Each row comes from the steps of one path. Every step used is in the known rows, and no mark comes twice. Write the path behind each row, first mark first.
(in the rows, 128 means zero)
Known rows:
nikoz > runun: [100 125 113  91 129 128 114 111  82 195 131 143 125 141 127 103 143 134
 142]
nizo > madera > papufi > nikoz > suvom: [ 78 145 139  98 161 101 147  72  82 186 103 131 119 143 125 146  91 224
 126]
runun > madera > papufi > nikoz > nizo: [124 169 115  92 131 125 148 114 100 177 115 125 117 114 138 120  82 199
 142]
runun > madera: [102 157 131 120 112 117 160 134  86 142 106 117 115 121 147 122 152 128
 152]
suvom > nikoz > nizo > madera: [ 85 155 138  90 112 115 159 113  47 174 104 171 139 127 111 129  99 157
 190]
suvom > nikoz > nizo > madera > papufi: [100 140 132  84 105  96 166 113  48 161  91 175 131 149 112 156  77 172
 189]
nizo > madera: [ 61 136 142 109 117 104 152 118  77 154  93 127 120 131 140 122 140 165
 182]
nizo > madera > papufi > nikoz: [ 79 133 116 101 142 105 149  98  93 161 100 118 123 149 142 130  98 222
 153]
papufi > nikoz: [107 144  77  98 154 129 127 101 102 193 120 101 129 130 142 106 138 187
 132]
nizo > madera > papufi: [ 78 125 142 105 109  81 157 117  73 146  84 135 116 155 138 147 117 175
 180]
papufi > madera > suvom > nikoz: [113  87 105  79 152 111 128  81  56 135 115 119 114 149  92 150 144 147
 140]
madera > suvom > nikoz: [120  90  83  89 141 105 145  93  72 167 105 120 131 169 110 166 135 150
 142]
madera > papufi > nikoz: [115 128  73  93 148 105 130 101 100 183 107 105 122 155 143 132 119 201
 125]
papufi > nikoz > runun > madera > suvom: [108 121 115  95 171 155 129  76 114 177 145  97 113 128 126 110 105 188
  98]
suvom > nikoz > runun: [121 134  89  94 131 132 133 102  51 187 133 161 135 153 109 122 131 128
 122]
nizo > madera > suvom: [ 60  91 145  98 135  98 148  96  91 150  96 111 117 150 125 150 132 178
 183]
runun > madera > suvom > nikoz > papufi > zosab: [151 106  94  96 137 122 151 104  92 155 136  97 123 166 101 127  96 178
 142]
madera > nizo: [ 93 122 105 123 108 127 152 125  74 155 100 123 131 160 178 134 144 139
 173]
papufi > zosab: [115 124  85 120 107 102 131 110  90 173 116  96 132 139 140 104 171 172
 151]
papufi > madera: [ 91 128 128  96 135 113 115 106  70 141 118 123 106 120 122 107 170 134
 163]

Write each row's path:
[ 60 108 155  78 133 112 135  99  92 181 101 138 124 130 115 138 100 187
 199]  nikoz > nizo > madera > suvom
[ 91  93 120  64 157 111 146  99  74 175 117 131 121 183  92 147  76 184
 184]  nizo > madera > suvom > nikoz > papufi
[152 131 101 129  94 116 163 102  62 140 130 132 123 153 117 127 108 152
 100]  suvom > nikoz > runun > madera > papufi > zosab
[120 146 123 138 102 158 178 117  45 134 124 157 133 150 156 130 110 108
 127]  suvom > nikoz > runun > madera > nizo
[114 108 119  64 147 118 116  82  56 162 118 141 115 130  80 139 114 151
 162]  papufi > madera > suvom > nikoz > nizo
[125 132 120  90 127 123 164 107  76 162 113 137 124 132 107 150 101 145
 154]  runun > madera > suvom > nikoz > nizo
[ 61 150 156  88 113 115 141 117  77 181 103 156 124 113 129 112 115 169
 205]  nikoz > nizo > madera
[122 146  84  75 146 117 120 102 103 210 112 127 128 135 132 120  93 209
 150]  madera > papufi > nikoz > nizo
[135 116 107  75 151 122 154 114  84 159 124 119 115 168 103 145  83 152
 148]  runun > madera > suvom > nikoz > papufi
[ 92 127 141 103  89  92 142 109  84 165 101 138 128 139 129 118  97 208
 192]  nikoz > nizo > madera > papufi > zosab
[111 164 117 108 153 162 135  96 101 177 147 117 117 109 137  88 119 169
 103]  papufi > nikoz > runun > madera
[141 142 119 112 110 116 168 111  53 143 121 155 119 156 119 141 101 126
 109]  suvom > nikoz > runun > madera > papufi
[104 154  96  88 174 129 126  75  91 215 126 116 127 127 126 116 133 193
 106]  papufi > nikoz > suvom
[102 154 142 116 119 137 146 121  75 163 133 137 112 122 133 102 137 121
 132]  nikoz > runun > madera
[105  87 104  83 142 112 144  90  77 168 124 112 127 183  92 130  83 210
 173]  nizo > madera > suvom > nikoz > papufi > zosab
[ 65 121 130  73 164 131 127  79 108 197 114 122 126 120 118 122  81 229
 178]  papufi > nikoz > nizo > madera > suvom
[118 137 139 113 110 113 150 121  83 151 119 139 107 141 134 127 114 133
 126]  nikoz > runun > madera > papufi
[110  88 117  73 161 129 110  67  49 152 143 138 108 149  79 131 128 137
 122]  papufi > madera > suvom > nikoz > runun
[ 86 121 129 120 114 129 130 113  58 128 110 124 110 140 159 117 145 132
 172]  papufi > madera > nizo
[ 89  86 126  79 154 108 109  89  86 141 117 105 100 137 109 132 158 154
 159]  papufi > madera > suvom
